Each row was made from one path, in order. Every step used is in the known rows, and no mark comes twice. Write each row's path.
Known rows:
b, r, q, l, n, x: [ 0.22  1.15  0.73 -0.92 -1.54  4.58 -3.14 -1.01  0.03 -1.78 -2.17  0.23
  1.42 -1.78 -1.75  0.15 -2.13  1.48 -0.64  0.51  3.11 -1.11 -0.85 -4.07]
r, q, l: [ 2.29  0.23  2.01 -2.22 -1.71  1.86  0.55  1.93 -2.22  2.86  1.09 -0.48
 -0.09 -1.30 -0.08  0.60  0.40 -1.88 -0.87 -1.45  1.54  1.23 -0.82 -0.30]
r, b, x, q: [-0.53 -1.82  0.21  2.28  2.58 -1.68  3.56  2.25  1.78  4.41  2.10  0.28
 -1.07  0.96 -0.36 -0.26  1.51 -0.94 -4.13 -2.29 -0.82 -1.79  3.12 -2.46]
q, l, f, r, b, x: [ 2.05  0.82 -0.62  1.91  3.57 -3.26  2.17 -1.58  1.61  2.73 -1.96  3.55
  0.28  1.62 -0.37  0.21 -0.01 -1.35  0.96  1.36  0.96 -2.42  0.57  4.06]
f, r: [-0.11 -0.23  0.50  2.17 -3.15 -1.43 -2.28 -2.44 -0.23 -1.93 -1.20 -0.54
  0.21 -0.45 -3.25 -1.80  0.47 -0.34  1.82  3.43 -2.16  4.20 -2.67 -0.60]
x, q, l, f: [ 3.30  1.98 -1.00  0.58  0.32  1.13  3.50  0.07 -2.04 -0.53  0.47 -2.66
  2.05  3.30  5.20 -1.68  0.05  1.82 -0.74 -2.00  0.53  1.19  0.45  0.94]
b, r, q, l, n: [ 0.10  0.34  2.04 -1.89 -3.70  2.48 -2.15  0.82 -3.50  0.83 -3.09  0.59
 -0.66 -0.94  1.72  0.92  0.85 -0.16 -2.18 -0.23  1.91 -3.07 -2.91 -1.15]
q, l, n, r, b, x: [-2.99 -1.31  2.43  1.15  2.84 -2.87  0.09  1.27  1.29  2.27 -1.25  2.00
 -2.83 -0.09 -1.44  0.88  1.90 -0.15  0.88 -0.34  0.65 -2.25  0.07  2.99]
b, x, q: [-0.24 -0.75  0.90  2.58  1.27 -1.67  3.68  3.65 -0.01  3.62  3.21 -0.43
 -2.27  1.86 -1.00 -1.85  0.80  0.35 -3.73 -1.77  0.60 -0.27  1.44 -3.23]
n, r, q, l, b, x: [-0.85 -0.81  0.45 -0.71  2.22 -2.93 -0.22  4.18  2.33  2.35  2.63  2.70
 -1.35 -1.15 -4.30  1.52 -0.35 -0.08  2.23 -1.22  4.17 -2.97 -0.08  3.12]
f, r, b: [-0.61 -1.96 -0.24  1.57 -0.52 -1.47 -2.02 -4.51  2.25 -0.79 -2.37  0.75
  2.18 -1.85 -1.83  0.76  1.58 -2.34  0.91  1.99 -4.05  1.71 -0.10  0.15]
n, l: [-2.78  0.11  0.29  0.52 -1.67 -1.24 -0.67  0.44 -2.02 -3.36 -2.08 -0.29
 -0.97 -2.14  0.43 -2.29 -2.02  2.48  0.64 -1.00 -0.82  4.66 -0.99 -0.34]
q, l, f, r, b: [ 2.02 -0.16 -1.23  1.10  0.87 -0.78 -0.47 -5.19  1.47 -0.95 -3.26  0.82
  3.69  0.48  1.49  0.76  0.62 -1.71  1.75  1.48 -2.64  0.50  0.24  3.15]
q, l, f, x: [-0.29  3.10 -2.67 -2.72  0.95  0.96  0.31 -2.42 -1.38 -3.44  0.22 -0.72
 -1.40  1.29  2.75  0.65 -1.42  0.69  3.18  3.40 -2.12  1.17  0.52  1.62]
x, q, l: [ 1.61  0.91  2.13 -0.55 -0.33  0.20  3.29  3.55 -2.71  2.91  2.70 -2.98
  1.33  1.33  2.68 -1.11  1.09  0.41 -1.54 -3.01 -0.74  2.17  0.84 -0.99]
n, x, q, l, b: [ 0.06 -0.02 -0.94 -1.06  1.24 -0.44 -0.43  2.26  1.73 -1.32  4.10 -2.60
  4.52 -1.08 -0.07  1.28 -1.52  1.38  1.92 -2.62  0.37 -0.30  1.96 -0.35]
b, x, q, l, f: [ 3.20  2.24 -0.78  0.89  1.90  0.03  4.74  1.31 -1.49  1.17  0.76 -0.89
  0.68  4.08  4.31 -1.67 -0.43  1.83 -0.92 -1.73  2.10 -0.82  0.72  1.93]
b, r, q, l: [ 3.72  1.73  1.35 -2.60 -1.09  2.54  1.21  1.65 -1.01  4.01 -0.88  1.88
  1.35 -0.88 -1.92  0.29  1.74 -1.32 -1.88 -1.77  3.61 -0.28 -1.31 -1.42]
l, n: [-3.61 -1.81  1.81  1.49 -4.20 -0.05 -3.17 -1.15 -3.84 -3.80 -2.25 -3.09
 -2.91 -1.05  2.27 -0.52  1.42  2.11 -0.56  1.27 -1.48  0.27 -3.19 -1.81]
l, n, r, b, x: [-4.27 -2.44  1.25  2.30  2.47 -2.67 -1.11  0.22  2.06  0.78 -1.64  1.90
 -3.70 -0.72 -2.49  0.66  2.24  0.15  0.19  0.30 -0.07 -2.01 -0.14  1.48]
r, q, l, f: [ 3.59  1.20 -1.06 -1.09 -0.80  2.86  1.23 -1.59 -1.70 -0.79 -0.71 -0.51
  0.96  1.10  2.92 -0.25 -0.50  0.23  0.02 -0.54  2.39  0.21 -0.76  1.47]
l, f: [ 1.16  0.49 -1.95  2.48 -0.69  0.72  0.58 -3.89 -1.23 -4.12 -1.67 -2.07
 -0.39  1.22  2.04 -1.76  0.86  2.67  0.65  0.51  0.24  2.69 -1.53 -0.18]
l, b, x: [-1.36 -0.83 -0.60  1.85  2.27 -4.78  0.68  1.88  1.56 -0.08  1.82  0.94
 -1.55 -1.05 -3.30  0.56  0.45  1.26  1.45  0.01  2.65 -2.12 -0.49  1.43]
q, l, b, x: [-0.05  0.51  0.32  0.35  2.79 -4.63  1.94  3.67  0.43  1.82  2.38  1.07
 -0.64  0.00 -1.77  0.99  0.25  1.08  2.40 -0.93  3.56 -2.56 -0.16  3.30]

Which path is each row?
[ 1.09 -1.03 -0.83 -2.46 -1.48 -0.91 -2.63  0.80  1.25 -0.46  1.86  0.54
  3.58 -2.43 -2.23  2.63 -1.27 -1.91  2.62 -0.05  1.02 -1.51 -0.89  2.40] : f, r, q, l, b
[-0.69 -0.69  0.05  2.14  0.28  2.57  0.54  0.55  1.84 -1.15  3.11 -3.16
  1.15 -0.11 -1.69 -1.79 -1.53  1.34 -2.27 -1.67 -1.24  3.45  2.40 -6.59] : n, x, q
[ 0.12  1.93  0.67 -2.87  0.42  0.54  2.41  3.08 -2.20  2.05  3.42 -2.28
  0.06  1.12  2.27  0.27 -0.28 -0.41 -0.13 -0.62 -2.50  1.49  2.13 -1.07] : f, x, q, l
[-4.39 -2.67  2.07  0.07 -0.04 -0.17 -3.09 -1.44  0.88 -1.67 -2.29 -1.19
 -0.37 -1.91  0.53  1.56  2.85  0.17  1.35 -0.88 -3.33  0.43 -0.43  1.79] : q, l, n, r, b
[-0.41 -0.66  2.13 -1.60 -4.95  1.57 -3.96  0.29 -3.78 -0.28 -2.05 -0.45
 -0.84 -0.88  1.96  0.96 -0.78 -1.65 -0.69  1.67  0.20 -1.94 -3.22  0.58] : f, r, q, l, n
[-1.44 -0.33  2.66 -0.09 -3.09  0.48 -0.71  2.41 -4.83 -0.20 -0.20 -3.51
 -0.72  1.04  5.18 -0.24  0.70  1.20 -2.11 -1.33 -1.25 -1.06 -1.22 -0.86] : x, q, l, n
[-1.03  0.86 -2.86 -0.87  0.16  1.82  1.06 -0.77  0.32 -2.19  2.55 -1.87
 -1.41  1.99  2.41 -0.56 -1.16  0.36 -1.70  1.30 -3.44  0.75  2.61 -3.19] : l, f, x, q
[-2.52  2.25 -3.91 -1.94  0.44  0.65 -1.15 -3.23 -0.51 -6.20 -1.52  0.64
 -1.88  0.03  2.06 -0.57 -3.90  1.66  2.74  3.73 -2.81  1.85  0.89  0.69] : n, l, f, x
[ 3.33  1.54 -1.24  0.86  3.10 -0.26  4.41 -0.12 -0.14  1.84  0.05 -0.04
  1.69  3.50  5.03 -0.44  0.07  0.63 -1.24 -2.13  0.99 -1.78  1.98  2.21] : r, b, x, q, l, f
[ 3.79  2.06 -0.65  1.81  0.07 -1.44  1.84 -0.41 -0.14  0.91 -0.65  1.27
  1.72  3.82  1.07 -2.31 -1.65 -0.22  0.87  1.78  0.57 -0.23 -0.83  2.81] : b, x, q, l, f, r
[-0.26  0.14  1.07 -0.35 -2.62  3.44 -4.99 -1.67 -0.26 -2.88 -1.16 -0.58
  1.21 -1.88 -1.43  0.05 -3.82 -0.07  0.90  2.33  0.91  0.30 -0.75 -2.41] : f, r, q, l, n, x
[ 2.31 -0.49 -1.69  0.87  1.07 -0.14  0.45 -3.88  2.13  0.22 -1.78  0.65
  4.24  1.28  2.46  0.51  0.12 -2.22 -0.06  0.21 -3.19 -0.13  1.53  2.18] : x, q, l, f, r, b
[-0.18 -1.15  0.44  2.76  2.32 -3.93  0.53 -1.16  2.43  2.64 -1.41  3.40
 -1.16  0.08 -3.31  0.21  1.07 -1.94  0.18  1.81 -0.18 -1.41  0.16  1.37] : f, r, b, x
[ 4.98  2.35 -1.37 -1.14 -0.30  3.12  1.82 -1.89 -0.74  0.38 -2.39  1.56
  2.04  1.59  1.57 -0.54  0.32  0.72 -0.92 -0.76  3.84 -0.97 -1.20  0.57] : b, r, q, l, f
[ 0.13  0.14  2.29 -0.14  3.10 -1.53  3.72  4.66  0.56  5.11  2.39  0.06
  0.17  1.61  0.26 -0.39  1.41 -0.53 -0.81 -3.40  0.05 -0.18  2.31  1.32] : n, r, b, x, q, l
[-1.07 -1.25  0.72  2.54  3.37 -3.28  1.99 -0.42  1.47  2.82 -0.76  1.98
 -2.39 -0.56 -2.09  0.64  2.12 -0.67 -0.59 -0.06  0.53 -1.40  0.85  0.44] : r, b, x
[ 0.70 -0.42  0.04 -0.83  2.05 -2.89  0.97  3.60  1.20  2.93  2.56  2.59
 -0.75 -1.11 -2.49  1.61 -0.65 -0.73  1.00 -1.20  4.32 -3.89  0.12  2.61] : r, q, l, b, x
[ 1.78  3.66 -3.22 -4.17  0.78  3.36 -0.01 -2.56  0.26 -1.39 -0.79  2.40
 -0.53  0.92  0.24  0.94 -1.36 -0.48  0.97  3.06  0.28 -1.48  0.68 -0.13] : b, r, q, l, f, x
[ 2.22  0.63  1.84  0.07  2.30 -2.17  3.56  3.31 -0.02  5.64  1.61  0.95
  1.77  2.31  0.85 -0.03  0.18 -1.91 -1.35 -1.87 -0.07 -1.37  2.06  1.40] : f, r, b, x, q, l
[ 3.03  0.42  1.73 -2.08 -2.58  1.31 -0.77  0.91 -1.40  2.69  0.29  0.88
  1.09 -0.98 -1.29  0.33 -0.72 -3.02  0.21  0.64  0.88  1.03 -1.34  0.93] : f, r, q, l
[ 1.58 -1.03 -1.69 -1.66 -1.67  2.48 -2.01 -0.58  3.23  0.86 -0.71  2.95
  1.51 -3.02 -5.63  1.50  1.24 -1.17 -2.33 -0.76  3.79 -2.67 -1.27 -3.57] : l, b, r, q
[ 1.83  1.49  2.45  0.39  1.62 -1.42  4.92  5.18 -2.29  5.25  2.96 -0.72
 -0.38  2.43  1.75 -1.17  0.59  0.02 -1.74 -3.05  1.51 -0.13  1.32  0.13] : b, x, q, l
[-1.41  0.45  1.46  0.53 -1.33  2.22 -2.74 -1.09 -1.64 -4.01 -1.05 -2.94
  0.68 -1.23  0.63 -0.39 -2.15  2.80  1.55  0.64  0.55  1.58 -0.89 -2.01] : q, l, n, x
[-2.54 -0.05 -0.85 -1.22 -0.60  1.07  0.53  0.94 -0.12 -0.67  3.54 -1.99
 -1.84  0.46  0.01 -0.24 -0.37 -0.48 -1.79  1.03 -4.19  1.68  2.55 -4.80] : f, x, q
[-3.99 -3.18  0.81  1.26  0.81 -0.59 -2.08 -2.68  3.50 -1.59 -1.14 -0.84
 -0.33 -2.68 -3.01  0.74  3.58 -0.14  1.33 -0.83 -3.60  3.38  0.45 -0.12] : n, r, b
[-1.29  0.30 -1.75 -2.94  1.02 -1.35 -0.11  2.57  0.71 -1.01  4.50 -1.71
  2.36 -0.46  1.33  2.37 -0.91  0.38  2.26 -1.02 -1.71 -1.54  1.87  0.92] : f, x, q, l, b
[ 2.06 -0.56 -0.30 -1.11 -2.37  3.38 -0.60 -0.84  1.63  2.40 -1.72  3.12
 -0.38 -2.09 -5.24 -0.13  1.92 -1.25 -3.44 -0.40  3.42 -0.50 -1.59 -5.09] : b, r, q
[ 1.55  0.70  1.90  0.02  2.64 -1.55  4.67  3.89 -0.72  5.88  2.17 -0.13
  0.63  1.70  2.01  0.30  0.93 -1.11 -1.95 -3.38  0.40 -1.34  2.41  0.71] : r, b, x, q, l
[ 1.08 -1.86  0.01 -0.53 -4.17  2.09 -3.43 -1.61  0.91  0.62 -0.03  1.53
 -0.49 -2.20 -4.53 -0.07 -0.96 -3.67 -1.15  2.52  0.00  1.54 -1.62 -2.48] : f, r, q
[ 0.74  1.20 -2.26  2.11 -2.09 -1.00 -1.87 -3.99 -0.11 -5.00 -3.74  1.54
  1.78  0.77  0.49 -3.04 -3.22  1.15  2.52  2.78 -1.08  3.16 -2.12  2.21] : n, l, f, r
[-0.20  0.96 -2.46  1.55 -0.58  0.08  0.35 -2.91 -1.39 -5.64 -3.21 -0.52
  0.00  0.62  3.42 -2.46 -2.57  3.60  0.86 -0.34  0.37  3.07 -1.09  1.46] : n, l, f
[-6.26 -2.64  2.37  1.31 -3.38 -0.02 -4.96 -0.61 -0.64 -4.49 -1.43 -2.68
 -3.77 -1.58 -2.14 -1.40  2.16  2.94  1.77  0.78 -1.88  3.20 -3.34 -0.59] : l, n, r
[-0.85 -0.22  1.50 -0.62 -2.15  3.92 -3.95 -0.96 -0.72 -2.75 -0.54 -1.75
  0.35 -2.26 -0.38  0.66 -3.00  1.07  0.12  0.67  1.38  0.16 -0.15 -2.99] : r, q, l, n, x
[-0.08 -0.53 -0.36 -0.98  0.26 -1.69  0.80  2.86  0.33 -0.22  3.91 -2.73
  3.32 -0.67  1.16  1.46  0.34  1.11  1.10 -3.02 -0.09 -0.79  0.99  0.98] : x, q, l, b
[ 0.62  2.46 -2.67 -4.04  0.30  2.64 -0.67 -2.15 -0.85 -2.41  0.50  0.51
 -1.38  0.55  1.79  1.36 -2.40 -0.85  1.91  3.16 -1.14 -0.10  1.00  0.81] : r, q, l, f, x
[-3.03 -1.84  1.20  2.42  3.63 -3.24  0.57  0.28  3.16  1.89 -0.38  2.39
 -2.90 -0.80 -4.22  0.08  2.68 -0.23  0.50 -0.28  0.10 -0.11  0.69  1.39] : n, r, b, x
[-1.52  1.91 -3.48 -1.47  0.26  1.08 -1.05 -3.99 -0.28 -5.35 -0.12 -0.67
 -2.33  0.44  1.10  0.02 -1.11  0.99  2.41  4.45 -2.84  1.76  0.15 -0.34] : l, f, x
[ 2.53 -1.03 -1.80 -0.12 -3.64  2.89 -3.13 -3.55  1.31 -1.07 -1.33  2.13
  0.35 -0.77 -2.23 -0.36 -1.75 -2.82 -1.08  2.82  0.87  0.60 -1.76 -1.19] : l, f, r, q
[-5.52 -3.53  1.30  1.08 -0.67  0.02 -4.07 -2.97  1.81 -2.89 -2.45 -1.22
 -1.22 -2.39 -0.75  1.26  3.12  0.15  0.55 -0.09 -4.00  1.18 -0.57  0.10] : l, n, r, b
[-3.20 -2.84  1.20  2.18  1.53 -1.35  0.71  2.65  2.00  2.62  1.08  0.21
 -2.48  1.01 -0.35  0.10  1.28 -0.26 -3.45 -1.90 -1.27 -2.35  1.95 -1.55] : l, n, r, b, x, q
